What can hang from each mark:
novez: kapifu tuki zabafas zemen
perapar: noze
noze: kapifu madot perapar
madot: noze
tuki: zabafas
kapifu: leda novez noze
zemen: novez
zabafas: novez

Each row was made from one small tree. Brackets hold a mark, then the marks that hang from it, in alphabetical order. Every link used is in the known rows. Write each row's tree.
Known rows:
{noze madot}: [-0.38 -3.38  0.22 -3.16  1.18  1.51 -4.30 -2.10  1.47 -2.15 -0.18  0.95
 -1.31  0.74  0.69  1.57 -0.81 -3.86 -1.86  1.87  1.22  0.44 -3.89 -4.31
  4.72]
{noze {kapifu leda novez} madot perapar}: [-1.76 -3.41 -2.32 -5.39  0.01 -2.48 -4.92  0.93 -2.56  3.55  1.48  1.93
  1.66 -0.48 -3.17 -0.43 -2.78 -0.39 -3.01  0.66  6.64 -0.21  0.43 -1.04
  5.64]
{kapifu {novez zemen} {noze madot}}: [-2.86 -1.57 -1.55 -5.35 -0.44 -1.49 -4.05  0.43  0.65 -0.50  1.23  2.52
 -1.06  2.08  0.33  0.66  2.82 -5.58 -5.52  1.04 -0.43  0.20 -6.50 -2.97
  1.88]
{zabafas novez}: [ 2.00 -1.11 -0.54 -4.07  1.69 -0.70 -7.31 -4.22  0.79 -3.29  0.80 -1.17
 -0.61  1.31  0.75  0.02 -3.27 -1.56  1.84  3.13 -4.17 -2.13 -2.57 -0.79
  3.31]
{kapifu novez}: [ 1.57 -0.98 -1.72 -3.65  1.80 -2.79 -4.68 -1.54 -1.09 -0.54  1.86  1.22
  0.45 -0.28 -0.99  1.73 -3.36 -0.91  0.94  1.42 -2.75 -1.05 -4.16 -1.25
  4.88]
{madot {noze {kapifu leda} perapar}}: [-0.34 -0.19 -0.87 -1.58  1.68  0.94 -4.39 -2.59  0.24 -2.07  1.76 -2.73
  0.10 -0.18  1.13  1.44 -6.80  1.16 -2.71 -2.11  7.64  1.86  2.37  1.41
  4.01]
{madot {noze perapar}}: [-2.04 -0.47 -0.37 -3.24  3.88  1.31 -4.21 -5.44  1.27 -2.81  0.59 -1.22
 -3.31  0.76  0.00  4.66 -6.05 -0.65 -0.75 -1.24  1.84  2.43 -0.89 -2.15
  3.27]
{novez kapifu {tuki zabafas} zemen}: [-1.27  2.27  0.04  0.36 -1.82  1.92  2.40 -0.46 -2.40 -1.45 -4.73  3.66
 -2.80  0.45  0.70  0.96 -0.70  1.88 -1.71 -1.18 -0.77  3.19 -0.48  0.85
 -3.20]
{perapar {noze {kapifu {novez zemen}} madot}}: [-3.40 -2.30 -1.15 -8.02  0.06  1.22 -6.12  2.14  0.37 -2.94  3.19 -0.56
  2.01 -1.15  2.50 -0.02 -1.91  0.36 -3.51 -1.98  2.86 -3.12 -5.15 -2.80
  3.76]
{zemen novez}: [ 2.51 -0.34 -3.60 -2.57  0.22  1.54 -3.87 -4.12 -0.79 -1.10  3.56 -1.24
  0.87 -1.49 -0.51  1.97 -3.79  0.20 -0.45 -0.94 -1.28  2.31 -3.02 -4.12
  4.96]
{novez zemen}: [ 0.40  0.55 -1.37 -3.72  2.49  2.45 -3.65 -1.10  1.38 -4.24  0.75 -0.62
 -0.09  0.61  3.55  0.82 -0.60 -2.54 -4.05  0.70 -0.03  2.23 -4.88 -1.25
  3.08]
{novez {kapifu leda} {tuki zabafas}}: [ 0.37  1.02  0.30  2.65 -4.95 -1.63  1.74 -1.85 -4.82  0.30 -3.76  4.39
 -2.15  1.09 -0.22 -0.19 -2.08  2.81 -0.37 -0.77  0.80  1.82  1.63  1.40
 -1.79]
{novez {kapifu noze} tuki zabafas zemen}: [-0.23  1.21 -0.78  2.11 -2.27  0.45  2.57 -0.13 -1.34  0.77 -1.25  2.55
 -3.94 -1.36  0.96  2.09  4.94 -2.48 -1.29 -1.17 -2.27  1.33 -3.56  1.05
 -7.86]
{novez {kapifu {noze madot}} zabafas zemen}: [-4.55 -2.26  0.28 -1.78 -2.42  1.74  1.66 -0.94  0.11  0.75  0.20  1.65
 -3.72  1.65 -0.01  2.54  5.60 -4.88 -2.69 -0.45  2.35  1.82 -4.56 -2.52
 -5.18]
{zabafas {novez kapifu tuki}}: [ 1.04  1.31  1.61 -2.47 -0.37 -3.09 -3.83 -3.11 -1.57  0.17 -3.55  2.00
 -0.72 -0.90  0.47  0.87 -2.57  0.33  2.79  1.68 -4.36 -2.38 -1.36  2.12
 -1.75]
{madot {noze {kapifu {novez tuki}} perapar}}: [-0.41  1.10 -0.90 -1.65  4.13 -2.17 -5.28 -0.40 -1.41  1.15 -1.16  1.05
 -0.77 -4.46 -2.45  4.28 -6.81  2.85  0.53 -2.08  0.43  0.48  1.30  1.80
  1.12]
{novez zabafas}: [ 1.82 -2.75 -2.00  0.73  1.46  2.26 -2.33 -2.81  0.14 -1.91  2.05 -0.43
 -2.30 -0.30 -2.52  2.72 -0.25 -1.62  1.98  1.25 -2.32  0.30 -3.20 -2.27
  0.23]
{noze {kapifu {novez tuki}} madot perapar}: [-1.37 -1.67 -1.99 -3.52  3.43 -2.18 -5.29  2.24 -1.74  3.72 -2.35  3.25
 -0.03 -5.18 -4.07  1.95 -2.55  0.28 -1.07  0.47  0.94 -1.25  0.47 -1.06
  3.05]
{kapifu {novez tuki zabafas} {noze madot}}: [-0.52 -3.60 -1.14  0.89 -1.58 -3.41 -1.77 -0.55 -2.26  4.06  0.30  5.54
 -4.17 -1.09 -6.27  3.04  3.92 -4.23  0.24  0.52 -5.17 -1.39 -4.57 -3.51
 -3.43]
{novez {kapifu leda} tuki zabafas}: [ 2.06  0.18  1.01  2.75 -3.38 -2.14  1.61 -1.48 -4.10  2.10 -1.48  3.86
 -1.31 -0.87 -1.69  1.26  0.63  1.01  1.46 -0.31 -0.32  1.19 -0.80  1.84
 -4.25]
{madot noze}: [ 0.79  0.13  0.66 -1.59  2.22  1.14 -4.31 -4.59  2.57 -5.15  0.76 -1.77
 -1.68  1.43  2.08  3.92 -5.57 -1.38 -0.52 -1.02  0.00  1.57 -2.96 -1.20
  2.91]
{perapar {noze {kapifu leda novez} madot}}: [-1.51 -3.72 -0.79 -5.93 -3.36 -2.16 -5.97  0.95 -1.01 -1.33  4.46  0.30
  2.52 -0.66  0.60 -1.48 -3.25  1.53 -2.16 -2.19  4.68 -4.43 -3.14 -2.34
  5.23]
{madot {noze {kapifu leda novez}}}: [ 1.67  0.68  0.08 -2.06 -0.91 -2.04 -5.64 -0.91 -0.15 -2.02  2.57 -0.84
  2.39  0.25  0.14  1.61 -6.69  1.84 -0.81 -1.74  3.99  1.22 -0.64  2.10
  3.77]
{perapar {noze madot}}: [-2.63 -4.58  0.34 -5.21 -0.40  1.51 -4.85 -2.69  2.26 -4.29  2.50 -0.81
 -1.52  0.53  2.10  1.04 -1.72 -2.42 -1.78 -1.15  0.99 -3.59 -5.00 -5.66
  4.24]
{tuki zabafas}: [ 0.66 -2.10 -2.74  1.21 -0.01  1.81 -2.19 -3.50 -0.59 -3.32  0.06 -0.06
 -3.42  1.08 -1.03  1.08 -3.43 -0.22  0.37  1.13 -0.88  0.87 -0.52 -2.70
  3.01]

Which tree is each row?
[ 1.03  0.47 -1.77  1.45 -2.40  0.29  1.45 -3.35 -4.25  3.28  0.48  2.49
 -1.35 -3.78 -4.32  4.13 -0.50  2.57  3.51 -2.20 -2.89  3.24 -1.42 -1.45
 -3.88]
{zemen {novez kapifu tuki zabafas}}
[ 2.21 -0.95 -1.75  0.82  1.08 -2.73 -2.20 -0.50 -3.30  1.80 -0.64  4.17
 -1.77 -2.10 -5.87  2.94 -0.31  0.15  3.15  1.07 -6.53 -0.30 -3.14 -0.96
 -1.49]
{kapifu {novez tuki zabafas}}
[-0.03  1.40 -1.93 -1.17 -0.25 -0.27 -1.87  0.80 -3.69 -0.85 -3.43  5.31
 -1.66  0.50 -2.58  1.07 -1.31  1.66 -1.53  0.56 -4.60  2.72 -2.18 -0.52
 -0.44]
{kapifu {novez {tuki zabafas} zemen}}
[-1.31 -3.33 -2.41 -3.09  0.82  1.17 -4.49 -0.29 -0.31  1.27  0.82 -0.38
  0.60 -0.64 -0.90 -0.80 -2.36 -0.95 -3.99  0.15  8.11  0.17  1.18 -1.43
  5.40]
{noze {kapifu leda} madot perapar}
[-0.92 -0.09 -1.52 -4.04  0.38  2.66 -4.76 -3.55 -1.16 -4.27 -0.55  0.47
 -1.91  4.55  0.02 -0.45 -2.18 -0.29 -0.57  2.56 -3.23  1.72 -0.75 -1.00
  0.92]
{tuki {zabafas {novez zemen}}}
[-0.35 -2.25 -3.98 -3.30 -1.03 -5.55 -3.16 -2.45 -3.38  3.23  2.91  2.54
 -1.49  0.62 -1.53 -0.78 -1.02 -2.33 -2.95  0.33  0.87 -1.53 -1.62 -1.24
  2.89]
{kapifu leda novez {noze perapar}}
[ 1.85  0.80  0.31  2.05 -4.76 -4.38  0.84 -1.41 -2.02  1.21 -1.17  3.01
 -2.09 -1.09  3.73 -0.76  0.89 -2.35 -2.89 -1.65  0.13 -1.16 -2.04  1.63
 -2.47]
{novez {kapifu leda noze} tuki}
[-0.73  1.59  1.38 -6.59 -3.07 -1.10 -3.43 -2.75 -2.11 -1.97 -1.07  1.03
  1.93  4.08  3.75 -1.69 -1.30 -0.13 -1.85  1.60  1.83  2.20 -2.58  2.77
  0.50]
{zabafas {novez {kapifu leda} zemen}}
[ 0.66 -0.22  0.11 -0.19 -4.30 -3.19 -0.15 -3.11 -1.54 -0.17  1.75  0.45
 -1.41  1.10  3.87 -1.04  0.06 -2.63 -2.91 -0.93  3.26 -0.99 -2.51  0.90
 -0.13]
{novez {kapifu leda noze}}
[ 2.33 -1.61 -2.73  2.76 -1.08 -3.71 -1.74 -0.65 -2.23  3.10  1.24  3.47
 -3.88 -3.08 -4.35  2.62  2.03 -2.53  1.18 -0.08 -7.16 -2.17 -3.58 -0.91
 -4.21]
{kapifu {novez tuki zabafas} noze}
[ 1.06 -0.14  0.16  2.19 -0.39 -0.56  0.90 -1.51 -2.32  1.27 -1.96  2.90
 -3.10 -2.77 -2.12  3.65 -0.01  0.85  3.39 -0.21 -3.07  0.23 -1.79  0.60
 -4.48]
{novez kapifu tuki zabafas}
[ 0.37  0.35 -2.85 -1.28 -3.02 -1.12 -0.80 -4.36 -1.38  1.49  3.80 -0.69
 -1.24 -1.91  1.67  1.82 -1.23 -1.09 -0.55 -2.49  0.44  0.34 -3.05 -2.07
  0.02]
{zemen {novez {kapifu noze}}}
[-1.22 -1.94 -3.77 -3.50  2.73 -4.34 -3.97 -2.63 -1.72  2.83  3.07  1.00
 -2.99 -1.54 -2.01  1.31 -1.03 -3.05 -1.27  0.08 -1.29 -2.65 -2.49 -1.97
  2.64]
{kapifu novez {noze perapar}}
[ 3.35  0.21 -0.50 -1.02 -1.51 -5.14 -3.53 -0.69 -3.46  1.14 -1.12  4.77
  1.43  0.25 -1.22 -0.50 -1.88  0.31 -1.33  0.76 -2.75  0.26 -2.66  0.91
  2.75]
{kapifu leda {novez tuki}}
[-3.19 -4.16 -2.08 -4.92 -1.84 -5.09 -3.53 -2.06 -3.17  3.94  2.07  4.22
 -1.53  1.95 -2.81  0.12  0.89 -4.48 -4.47  0.56  2.79 -1.04 -1.96 -3.56
  3.19]
{kapifu leda novez {noze madot perapar}}
[ 1.27  0.67 -1.42 -1.66  0.98 -0.58 -1.73  1.38 -2.94  0.55 -1.19  4.30
 -1.17 -0.61 -4.02  2.64  1.70 -0.48 -0.10  0.81 -5.59  2.13 -4.74 -0.20
 -2.62]
{kapifu {novez tuki zabafas zemen}}
[ 0.86  2.40  0.58 -0.13 -4.54 -2.34  1.15 -0.12 -1.65  0.27 -2.11  2.84
 -1.11  0.37  5.17 -1.75  3.10 -2.28 -6.34 -1.81  1.42  1.56 -3.25  2.74
 -3.71]
{novez {kapifu leda noze} tuki zemen}
[-1.10 -3.65 -0.65 -3.51 -2.98  1.49 -5.17 -0.25  1.06 -3.42  3.40 -1.87
  1.44 -0.03  3.61 -2.23 -2.91 -0.22 -3.55 -2.43  6.23 -3.77 -2.36 -2.62
  4.76]
{perapar {noze {kapifu leda} madot}}
[-3.08 -1.07  0.96 -3.75 -5.19 -1.14  0.24 -1.18 -0.38 -0.53 -0.02  2.27
 -0.77  3.77  4.43 -0.95  3.93 -4.88 -7.28 -0.53  6.06  1.88 -4.37 -1.06
 -0.70]
{novez {kapifu leda {noze madot}} zemen}
[-1.80 -0.75 -1.95 -1.68 -2.41 -3.09 -0.09 -3.72 -2.75  2.25  1.20  0.93
 -2.94  0.31  2.17 -0.16 -0.25 -2.09 -3.06 -1.10  5.12 -0.51 -0.32  0.53
 -0.04]
{novez {kapifu leda {noze perapar}}}
[-1.00 -0.10 -0.82 -0.09 -4.82  0.22  2.66 -0.81 -2.10 -0.01  1.74  1.72
 -2.10  2.62  1.95 -0.13  4.03 -2.69 -3.40 -0.87  2.90  2.10 -3.57  0.94
 -4.88]
{novez {kapifu leda noze} zabafas zemen}
[-0.75 -0.41 -1.28 -4.11  1.55 -2.19 -5.06 -1.70 -1.90  0.14  2.41 -0.10
  1.40  0.01 -1.66  2.12 -6.96  2.60 -1.01 -2.37  5.88  1.53  1.55  1.40
  3.64]
{madot {noze {kapifu leda novez} perapar}}
[ 1.36  1.74 -0.86 -3.86  1.98 -1.36 -3.68  0.82 -1.76 -0.62 -1.74  4.21
  0.86 -0.95  0.37  1.30 -0.81 -0.71 -2.63  0.73 -4.37  1.31 -5.18  0.36
  0.86]
{kapifu {novez tuki zemen}}
[-1.57 -0.04 -2.07 -3.60  4.49 -0.63 -5.76 -1.39 -0.18 -0.12  2.43 -1.52
 -0.04 -2.06 -1.78  4.64 -7.66  2.07  0.71 -2.31  3.51  0.06  1.08  0.36
  3.92]
{madot {noze {kapifu novez} perapar}}
[ 0.97 -1.27 -3.80 -1.50  1.90  0.36 -4.17 -0.80 -0.99 -0.05  1.91 -2.01
  0.91 -2.09  0.94 -0.93 -4.41  0.33 -2.80 -0.38  6.31 -0.62  1.63  0.88
  4.87]
{noze {kapifu leda} perapar}
[-4.10 -1.87  0.30 -0.90 -0.42 -2.34  0.07 -2.03 -1.37  4.55 -2.89  3.91
 -4.65 -2.53  0.19  2.48  1.77 -3.84 -2.62 -1.10  1.18 -1.28 -0.81 -1.76
 -2.22]
{novez {kapifu {noze madot perapar}} tuki}
[-0.16  1.73  0.76 -0.03 -0.12  1.71  1.97  0.32 -2.12  0.01 -2.34  3.00
 -1.69 -1.22 -0.24  2.89  1.86  0.22 -0.13 -0.48 -1.82  3.02 -3.08  1.14
 -5.45]
{novez kapifu tuki zabafas zemen}
[ 0.28  2.67  0.80 -1.96  0.31  0.54  0.07  0.08 -0.85 -0.95 -3.90  2.11
 -0.43 -1.45  3.60  1.37  0.27 -0.10 -2.19 -0.49 -0.63  1.93 -3.60  1.69
 -2.18]
{novez kapifu tuki zemen}
[-2.46 -3.46 -2.43 -3.23  3.51  2.17 -4.78 -0.13  1.45  0.07  0.62 -1.89
 -1.05 -3.18 -0.59  1.86 -2.62 -1.48 -1.88  0.23  5.54 -1.17  0.48 -2.68
  5.08]
{noze kapifu madot perapar}
[ 0.93 -2.86 -0.93 -1.75 -1.43  0.76 -4.87  0.65  1.15 -1.83  0.98 -0.78
  1.90 -0.27  1.78 -1.47 -1.95 -1.74 -3.56  0.56  6.44 -0.16 -1.18 -0.88
  5.46]
{noze {kapifu leda} madot}
[-0.26  2.55  0.46  0.88 -4.89  0.51  2.70 -0.48 -4.37 -0.94 -4.57  4.95
 -1.35  2.04  1.68 -1.17 -0.30  1.93 -3.43 -1.12  1.98  4.63  0.37  2.16
 -2.98]
{novez {kapifu leda} {tuki zabafas} zemen}
[ 2.71 -0.36 -1.84  0.66  0.16 -5.01 -3.55 -0.92 -1.00  1.80  0.28  2.95
 -1.93 -2.69 -0.68  1.11  0.27 -3.31 -1.18  0.07 -5.98 -3.26 -4.28 -0.32
 -0.20]
{kapifu {novez tuki} noze}
[-2.36 -3.93 -1.33 -5.83  0.08 -0.39 -6.17  1.05  0.57 -1.60  3.84 -1.23
  1.33 -2.51  0.29  0.24 -3.87  0.65 -0.42 -2.04  1.95 -5.88 -3.95 -3.41
  5.18]
{perapar {noze {kapifu novez} madot}}
[ 2.35 -0.82 -1.61 -1.75 -2.59 -3.71 -4.92  1.46 -2.70 -0.38  2.55  0.61
  2.62 -3.63  1.88 -1.76 -3.90  3.76 -1.26 -3.10  0.07 -5.24 -1.98  1.41
  2.05]
{perapar {noze {kapifu leda {novez tuki}}}}
[-1.37 -2.11 -0.72 -5.62 -3.95 -3.52 -3.39 -0.24 -1.03  0.60  1.54  3.93
  0.67  4.11  1.00 -1.24  3.27 -5.28 -7.17  1.09  2.62  1.60 -5.86 -2.32
  2.05]
{kapifu leda {novez zemen} {noze madot}}
[-1.02 -2.68 -0.80 -3.50 -0.38 -1.75 -5.85  1.93 -0.50 -0.22  1.10  1.46
  0.94 -4.43 -0.01  0.91 -2.50  1.08 -0.47 -2.27 -0.62 -5.90 -3.18 -2.53
  2.34]
{perapar {noze {kapifu {novez tuki}} madot}}
[ 0.01 -1.46 -4.04 -3.74  4.98 -1.32 -5.25  0.74 -1.73  1.64  2.10 -1.25
  0.83 -3.87 -2.30  1.42 -4.79  1.26  0.98  0.05  1.68 -2.36  0.08  0.18
  4.93]
{noze {kapifu novez} perapar}
[ 0.09  0.35 -0.72  4.81 -6.56 -2.53  2.55 -2.09 -3.84  1.29 -1.86  3.88
 -4.27  0.69  1.01 -0.87  0.22  0.11 -1.90 -1.84  0.31 -0.09  1.32  1.27
 -4.06]
{novez {kapifu leda noze} {tuki zabafas}}
[-2.69 -2.09  1.64 -4.95 -2.86 -2.71 -4.20 -3.97  0.04  0.78  0.54  0.60
 -3.08  1.85  1.33  0.91  0.94 -3.99  0.56  1.91 -0.42 -3.33 -2.42 -1.40
 -0.86]
{zabafas {novez {kapifu {noze madot}}}}
[ 0.08  1.25 -2.14  1.65 -3.97  0.17  1.54 -3.79 -4.45  2.26 -1.93  3.23
 -2.50 -2.47 -2.71  2.55 -4.05  4.31  2.30 -2.46 -1.46  2.94  1.25 -1.52
 -1.48]
{zemen {novez kapifu {tuki zabafas}}}
[ 0.34 -0.30  0.37 -3.12 -4.74 -4.49 -2.75 -4.66 -1.63  0.62  1.56  0.07
 -1.04  2.71  2.93 -1.70 -0.40 -2.27 -0.70  1.16  0.14 -2.50 -1.21  2.09
 -1.05]
{zabafas {novez {kapifu leda noze}}}
[-0.23  0.67 -3.42  3.43 -6.00 -0.77  2.21 -4.30 -4.13  2.81 -0.29  2.51
 -4.19 -2.89 -1.28  2.22 -0.91  1.93  0.31 -3.79 -2.51  1.72  0.17 -2.40
 -3.60]
{zemen {novez {kapifu noze} {tuki zabafas}}}
[ 0.73  0.50 -0.56 -2.31  2.57 -1.06 -6.29 -0.45  1.40 -2.87  2.42 -2.09
  1.13 -1.98  0.03  3.48 -7.02  1.45  0.73 -1.68  1.35 -0.28 -1.32  0.74
  3.80]
{madot {noze {kapifu novez}}}
[-2.60 -4.25 -1.90 -2.78 -1.30 -1.88 -2.61 -3.23 -0.39  1.38  1.25  1.84
 -2.77  1.94  0.08 -0.63  1.33 -5.87 -5.96  0.24  4.53 -0.32 -1.63 -3.65
  3.04]
{kapifu leda {noze madot perapar}}
[ 0.01 -2.16 -3.49 -1.30 -0.58 -2.32 -2.46 -3.79 -0.92  0.64  2.44  0.51
 -2.81  0.53  1.67 -0.81 -0.14 -3.35 -4.39 -0.31  2.66 -1.00 -1.07 -1.49
  2.45]
{kapifu leda {noze perapar}}
[-1.03 -0.26 -1.32 -1.74  4.52  2.91 -4.80 -2.70  2.22 -2.28  1.19 -4.14
 -1.39 -2.57  0.82  3.70 -6.73  0.51 -0.71 -2.37  4.92  0.73  1.49  0.22
  3.12]
{madot {noze kapifu perapar}}
